What can hang from each mark:
K_606: K_24 K_73 K_172 K_589 K_994
K_172: K_29 K_606
K_45: K_659
K_24: K_606
K_994: K_45 K_606
K_73: K_606
K_29: K_172
K_659: K_45

Known rows, with every way that one mark hangs from another:
[K_29 [K_172 [K_606 K_24 [K_994 K_45]]]]: [-11.1   2.3   1.3  16.3  -3.2  16.4  -2.4  -5.2 -57.3 -31.9 -10.3  -4.7
  26.5 -12.5  14.6  -1.7   2.7   5.1  -6.2   6.6 -18.1  -1.7  11.2  -4.8]
[K_659 K_45]: [  8.6   3.0   2.3   7.0  -3.1  -5.4  16.8   6.1  14.4  -9.8  -2.9  -6.7
  -1.8   3.1   1.9   0.4  -0.7  -0.6   0.8  -1.1  23.1   5.6  -0.2 -31.6]
[K_994 [K_45 K_659] [K_606 K_73]]: [ -0.6  -4.2  -9.0 -15.9  -2.6  -7.3 -39.7  14.2 -27.9   0.4  35.7 -11.8
  -6.9  -6.1  -2.7  10.0  -6.7  -3.7  -9.2  -4.2 -34.1 -27.8  -2.6  -2.2]
[K_994 K_45 [K_606 K_24 K_73 K_172]]: [ -6.0  -7.3 -15.0   3.1  -3.0   4.9 -22.9  13.4 -41.4 -23.0  38.3  -5.3
  39.7  -5.5  -2.2   8.4   9.1   7.1 -17.1  -6.3 -34.0 -39.0  -5.1 -15.2]
[K_24 K_606]: [-11.2  -2.8  -3.8  -3.4   2.7  12.6   5.0   1.1  25.7   0.8  -8.8  -5.6
  12.2  -3.7 -19.3   2.0   8.8  -0.7   1.2  -1.7  18.4  13.0   1.7   1.5]
[K_24 [K_606 K_73 K_172 K_589]]: [-11.7  -5.8 -15.5  24.8  -1.6  27.2  -1.9  11.4   1.1 -17.6  46.8  -8.8
  40.1 -10.2 -46.5  18.7  27.5  13.6   5.7   2.9   4.5   2.0 -17.3 -21.9]
[K_29 [K_172 K_606]]: [ -7.0   4.5   4.2   9.7   0.6  12.8  15.5  -9.4 -33.2 -17.9 -11.1   1.2
  -5.1  -8.9  15.4   3.4   4.2   5.7   1.6   3.6   2.8  15.3   0.6   1.0]
[K_45 K_659]: [  1.9  -0.5  -0.9  -2.9  -6.8  -0.2 -41.4   9.6  -8.4  10.4   0.9  -9.6
 -28.8  -4.5  -7.4   5.5  -5.1  -7.8  -4.3   0.2 -13.9   3.6  -2.0   7.7]
[K_24 [K_606 K_73]]: [-10.3  -3.4  -7.9   4.8   3.3  18.6   3.9   7.1  17.6   3.5  10.4  -5.5
  23.7  -2.8 -12.8   5.3  11.8   2.6   3.2   4.2  15.0  -0.6 -11.5 -11.9]
[K_994 [K_606 K_24]]: [  1.0  -5.5  -6.9  -8.0   0.4   3.0 -18.5   2.7 -13.9 -15.7  -7.8  -3.4
   8.4   0.5   1.4   1.6   0.0  -6.8 -14.4  -3.7  -6.7  -9.6   2.0  -3.6]
[K_994 [K_45 K_659] [K_606 K_73 K_589]]: [ -0.2  -5.3 -15.1  -6.6  -6.1  -3.3 -41.4  14.6 -35.7  -9.8  50.7 -17.0
   0.7 -11.4 -28.4  18.8  -0.1   0.8  -4.3  -2.5 -38.1 -20.7  -2.4  -5.9]
[K_606 K_73]: [  0.9  -1.0  -4.9  10.2   0.7   6.9  -1.5   7.5  -9.1   3.7  24.1  -0.4
  15.1   1.3   8.2   2.8   3.7   3.3   2.8   7.4  -4.0 -16.4 -16.4 -16.2]
[K_24 [K_606 K_994]]: [-11.0  -3.1  -1.4   5.6   2.0  15.6  -5.5   3.2  15.3 -12.7   7.0  -6.8
  25.6  -4.1 -23.2  -3.8   4.8  -0.3   1.1   4.5   7.7   1.7   3.9 -10.2]
[K_73 [K_606 [K_172 K_29] K_589 K_994]]: [  5.9   0.4  -4.3  25.0  -0.7  18.9  -0.2  -7.6 -36.1 -32.2  68.1 -13.0
  14.0 -14.8 -26.1   6.9  14.4  12.7   9.3  -0.2 -34.7  -2.4  -1.9 -36.6]
[K_29 [K_172 [K_606 K_73 K_589 [K_994 K_45]]]]: [ -8.6   2.6  -2.8  26.5  -2.5  18.1   4.7  -1.8 -59.6 -34.2  32.0  -7.0
  29.8 -15.2  -2.9   8.3   8.9  13.9   6.4  11.7 -19.8  -3.5  -0.8 -17.4]
[K_172 [K_606 K_589]]: [  0.2   1.8 -13.2   5.1  -5.0  15.6  11.5  -5.5 -24.2 -32.4  21.2 -11.1
  24.6 -12.7 -21.5   5.4   6.8   5.0   5.9   8.3 -13.0  11.4  -4.6 -12.8]
[K_606 K_24 K_73 [K_172 K_29] K_589]: [-10.1  -8.5 -28.0  36.2  -9.8  31.4 -11.3   9.1 -50.7 -10.5  51.8 -12.3
  51.4 -10.2 -28.9  25.9  32.4   9.9   5.3  10.0 -26.8 -18.7 -17.9 -33.8]
[K_994 [K_45 K_659] [K_606 K_24]]: [ -3.1  -5.6  -9.7 -18.3  -6.3  -5.8 -49.9  11.1 -33.2  -6.7  -1.4 -15.3
  -2.3  -8.0  -6.6   5.9  -7.2  -9.3 -20.6  -9.2 -35.3 -17.6  13.3  10.6]
[K_172 K_29 [K_606 K_24 K_73 K_589 K_994]]: [ -8.9  -3.6 -28.9  18.2  -9.4  36.8   3.1  -3.6 -61.0 -24.9  44.2 -21.8
  60.4 -14.4 -15.5  10.2  17.7   0.0  12.9  25.2 -36.0 -17.4  -9.2 -42.8]
[K_73 [K_606 K_24 K_589 [K_994 K_45]]]: [  9.3   0.2  -0.5  19.7  -1.0  12.0 -17.6  -2.5 -44.6 -39.0  28.0 -17.9
  34.8 -16.0 -14.4  -4.0   3.5   8.3  -6.9  -1.7 -43.2  -7.4  13.4 -24.8]
[K_994 K_606]: [  2.0  -2.9  -2.6 -13.2   3.0  -3.9  -6.2  -0.3  -0.7 -11.3  10.1  -0.1
  -8.1   1.3  -1.0   2.4  -3.7  -3.6  -5.6  -5.0  -2.1  -6.7  -0.9  -3.4]
[K_994 K_45 [K_606 K_24]]: [ -4.1  -5.4  -8.3 -16.3  -1.1  -5.4 -17.3   3.5 -26.3 -14.7  -2.2  -8.3
  21.1  -4.3  -0.5   1.7  -2.8  -3.1 -17.0  -9.3 -23.6 -21.2  14.6   4.5]
[K_29 [K_172 [K_606 K_24 K_73 K_994]]]: [ -7.6   1.6  -0.2  27.3  -2.1  25.0  -3.1  -0.6 -56.3 -29.5   1.9  -2.9
  29.9  -9.2  21.2  -0.5   6.5   5.6  -3.0  14.0 -13.0  -6.0  -5.8 -19.5]

Rows:
[-13.0  -4.1  -3.6  15.4  -0.7  21.0  -9.6   7.5   7.5 -23.9  28.5  -3.4
  33.6  -6.3 -31.2   0.8  13.9   6.6  -1.1   1.4   2.0  -3.1  -2.2 -15.4]
[K_24 [K_606 K_172 K_994]]
[ -9.6  -3.7 -16.1  16.7  -3.3  17.8   6.3   5.2 -25.0   7.4  56.4  -0.8
  18.8  -2.2  -2.7  16.7  20.5   8.8  10.3   6.1 -15.2 -23.2 -22.0 -27.8]
[K_606 K_73 [K_172 K_29]]
[ -8.5  -4.6 -15.2  28.7  -8.5  19.4  -9.3   1.3 -38.4 -25.7  69.8  -8.4
  32.8 -10.9 -44.2  16.4  20.8  10.4  13.5   8.9 -28.7 -12.3  -1.5 -29.7]
[K_606 [K_172 K_29] K_589 K_994]
[ -9.4  -7.0 -23.4   1.7  -3.8   5.9  -3.0   5.0 -41.2 -15.2  75.7 -10.7
  27.8 -10.8 -30.9  25.5  17.3  11.2   4.8  -3.8 -35.8 -29.7  -5.1 -20.3]
[K_994 K_45 [K_606 K_73 [K_172 K_29] K_589]]
[-11.5   0.7 -17.5 -11.3  -8.7  15.0  -1.9  -7.7 -45.2  -8.6  33.3 -19.2
  16.6 -14.6  -6.2   3.6   0.0  -5.2  10.8  12.3 -39.9 -13.4   7.3 -15.7]
[K_172 K_29 [K_606 [K_994 [K_45 K_659]]]]
[ -2.2  -4.2 -10.7 -12.3  -0.9  -8.9  -7.7   1.1 -21.1 -21.0  31.2 -10.3
  12.8  -9.1 -26.9  11.5   0.6   4.2  -3.3  -8.5 -23.4 -10.8  12.5   1.1]
[K_994 K_45 [K_606 K_589]]
[-12.4  -5.3  -9.3  25.2  -3.3  24.2 -11.6   8.2  -0.8 -34.0  43.1  -9.2
  42.4 -11.4 -56.8   8.9  21.0  10.3   3.9   3.2  -3.0   3.6  -2.0 -19.5]
[K_24 [K_606 K_172 K_589 K_994]]
[ -6.8   0.7  -4.7  34.5  -3.8  28.4  -4.8  -0.1 -63.4 -37.5  13.8  -7.5
  35.8 -13.5   0.7   6.9  12.8   9.0   0.4  15.8 -15.9  -1.0  -5.0 -23.3]
[K_29 [K_172 [K_606 K_24 K_73 K_589 K_994]]]
[  9.2   0.4   2.4  18.1   0.8  15.3 -10.0  -1.9 -26.6 -26.6  15.2  -6.2
  11.0  -9.1   5.7  -3.3   9.3   8.4 -13.1  -8.9 -22.2  -0.6  -4.4 -20.4]
[K_73 [K_606 K_24 K_172]]
[-10.3  -2.1 -25.8   0.7  -6.2  30.5  15.2  -6.4 -43.0  -1.6  14.2 -15.3
  37.0  -8.3  12.3   7.2  13.3  -4.5   7.7  16.9 -20.0 -13.5 -13.2 -27.3]
[K_172 K_29 [K_606 K_24 K_73]]
[  4.2  -0.7  -4.6  13.1  -0.2  19.4  -0.6  -7.5 -31.3 -12.9  19.5  -9.7
   7.5  -9.8   5.5   3.3  13.5   5.1  -4.6  -7.0 -25.3  -1.5  -2.8 -23.9]
[K_73 [K_606 K_24 [K_172 K_29]]]
[ -9.4  -4.9 -13.3  14.1   0.7  21.9   1.9   7.6   9.6  -6.2  25.5 -11.4
  32.1  -8.0 -37.2  14.1  19.5   6.4   7.8   6.0  10.4   7.0 -10.8 -16.3]
[K_24 [K_606 K_73 K_589]]
[ -3.4  -6.2 -15.4  33.1  -8.0  17.1 -31.3  15.2 -57.1 -30.1  43.5 -16.1
  74.7 -11.1 -23.4   5.1  10.5   8.6  -3.7  15.0 -42.8 -35.0   1.4 -30.3]
[K_606 K_24 K_73 K_589 [K_994 K_45]]
[ -5.1  -5.9 -15.9   0.0   0.2  10.9  -2.0   3.7 -20.8  -5.1  55.0  -0.9
   7.1  -0.3  -4.9  15.9  12.9   2.9   1.9  -0.1 -13.6 -25.5 -18.5 -25.4]
[K_994 [K_606 K_73 [K_172 K_29]]]
[  9.5   1.1   0.6  23.8  -4.6   9.7 -30.8   3.6 -44.2 -40.2  68.0 -16.7
   9.8 -19.5 -31.5   4.0   5.8  14.4  -2.8  -5.8 -50.2  -5.7   3.2 -25.0]
[K_73 [K_606 K_172 K_589 [K_994 [K_45 K_659]]]]
[ -6.9  -6.5 -10.6  -4.9  -3.3  -0.6 -21.9   6.9 -34.3 -26.2  18.9  -4.7
  28.0  -6.4  -8.8   6.2   5.6   3.6 -19.7 -12.0 -29.9 -26.0   8.1  -1.5]
[K_994 K_45 [K_606 K_24 K_172]]
[-12.5  -5.1 -13.0  17.1  -0.9  19.5  -7.2  10.0  -7.6 -19.6  44.2 -15.2
  54.5 -11.8 -41.6   7.8  14.4   9.2   6.9   9.0 -11.5 -11.7   0.2 -21.2]
[K_24 [K_606 K_73 K_589 [K_994 K_45]]]
[  4.5  -2.3  -7.8  30.3  -3.5  26.0 -12.0  -4.6 -49.3 -36.4  49.8 -16.0
  30.1 -15.8 -22.1   5.3  17.2   9.9   0.3   1.1 -39.8  -5.2   0.6 -37.8]
[K_73 [K_606 K_24 [K_172 K_29] K_589 K_994]]
[-21.3  -6.4 -17.3  14.9  -4.7  22.7  -0.8   2.3 -13.9 -19.9  51.2 -15.1
  46.4 -15.6 -56.3  16.3  22.7  10.3  10.5   1.9 -16.9  -4.2   8.1 -17.0]
[K_24 [K_606 [K_172 K_29] K_589 [K_994 K_45]]]
[ -2.1  -6.3 -17.5   4.6  -7.9   1.8 -46.0  18.5 -44.1 -20.9  72.2 -14.4
   8.8 -13.4 -36.0  23.4   8.4   7.9  -7.0  -5.6 -44.7 -25.3  -8.2 -11.9]
[K_994 [K_45 K_659] [K_606 K_73 K_172 K_589]]
[-11.1  -1.1 -22.0  -7.7  -6.7  24.7  16.5 -12.4 -36.5  -4.9  -5.1 -14.8
  25.5  -9.4   6.3   4.6  10.2  -7.2   5.6  11.2 -16.3  -0.5  -0.1 -13.9]
[K_172 K_29 [K_606 K_24]]
[ -7.5  -7.6 -15.2  -2.6  -2.8  11.9 -12.5   0.8 -25.8 -12.8  17.4  -4.2
  12.3  -2.5  -7.3  11.8  12.4  -3.0  -8.8  -4.8 -15.7 -15.6  -2.7 -13.0]
[K_994 [K_606 K_24 [K_172 K_29]]]
[ -5.6  -9.7 -25.2  14.9  -5.0  21.5 -15.1   7.6 -41.4 -19.7  51.2  -9.8
  32.2  -6.7 -25.3  23.3  22.2   4.4  -1.7   2.9 -24.6 -21.8 -15.2 -29.2]
[K_994 [K_606 K_24 K_73 [K_172 K_29] K_589]]
[ -9.7  -5.2 -11.4  22.2   0.1  24.9  -8.3   9.9  -0.2 -19.7  40.9 -12.7
  47.3  -8.7 -40.5   7.0  15.8   6.8   8.4  12.2  -0.5  -4.8  -8.3 -27.7]
[K_24 [K_606 K_73 K_589 K_994]]
[ 10.7  -1.0  -0.7  36.1  -2.6  22.6 -22.0   1.3 -43.7 -50.1  45.3 -13.2
  33.9 -14.9 -22.5  -1.0  13.4  12.5  -7.8  -1.0 -38.1  -4.7  -1.2 -35.5]
[K_73 [K_606 K_24 K_172 K_589 K_994]]
[ -2.2  -3.7  -9.0 -13.0   2.2  -6.7  -6.6   6.6 -21.2  -8.1  34.9  -4.5
  16.7  -2.5   2.2   5.7  -2.5   3.2  -6.3  -4.3 -22.4 -30.6  -1.2  -8.6]
[K_994 K_45 [K_606 K_73]]
[ -7.5   1.2  -1.4  28.5  -4.4  23.5  -4.5  -5.0 -57.9 -39.9  -1.0  -7.3
  27.3 -14.2  -2.7   4.8   9.4   6.6  -1.1  10.9 -13.0   9.5   5.4 -12.1]
[K_29 [K_172 [K_606 K_24 K_589 K_994]]]
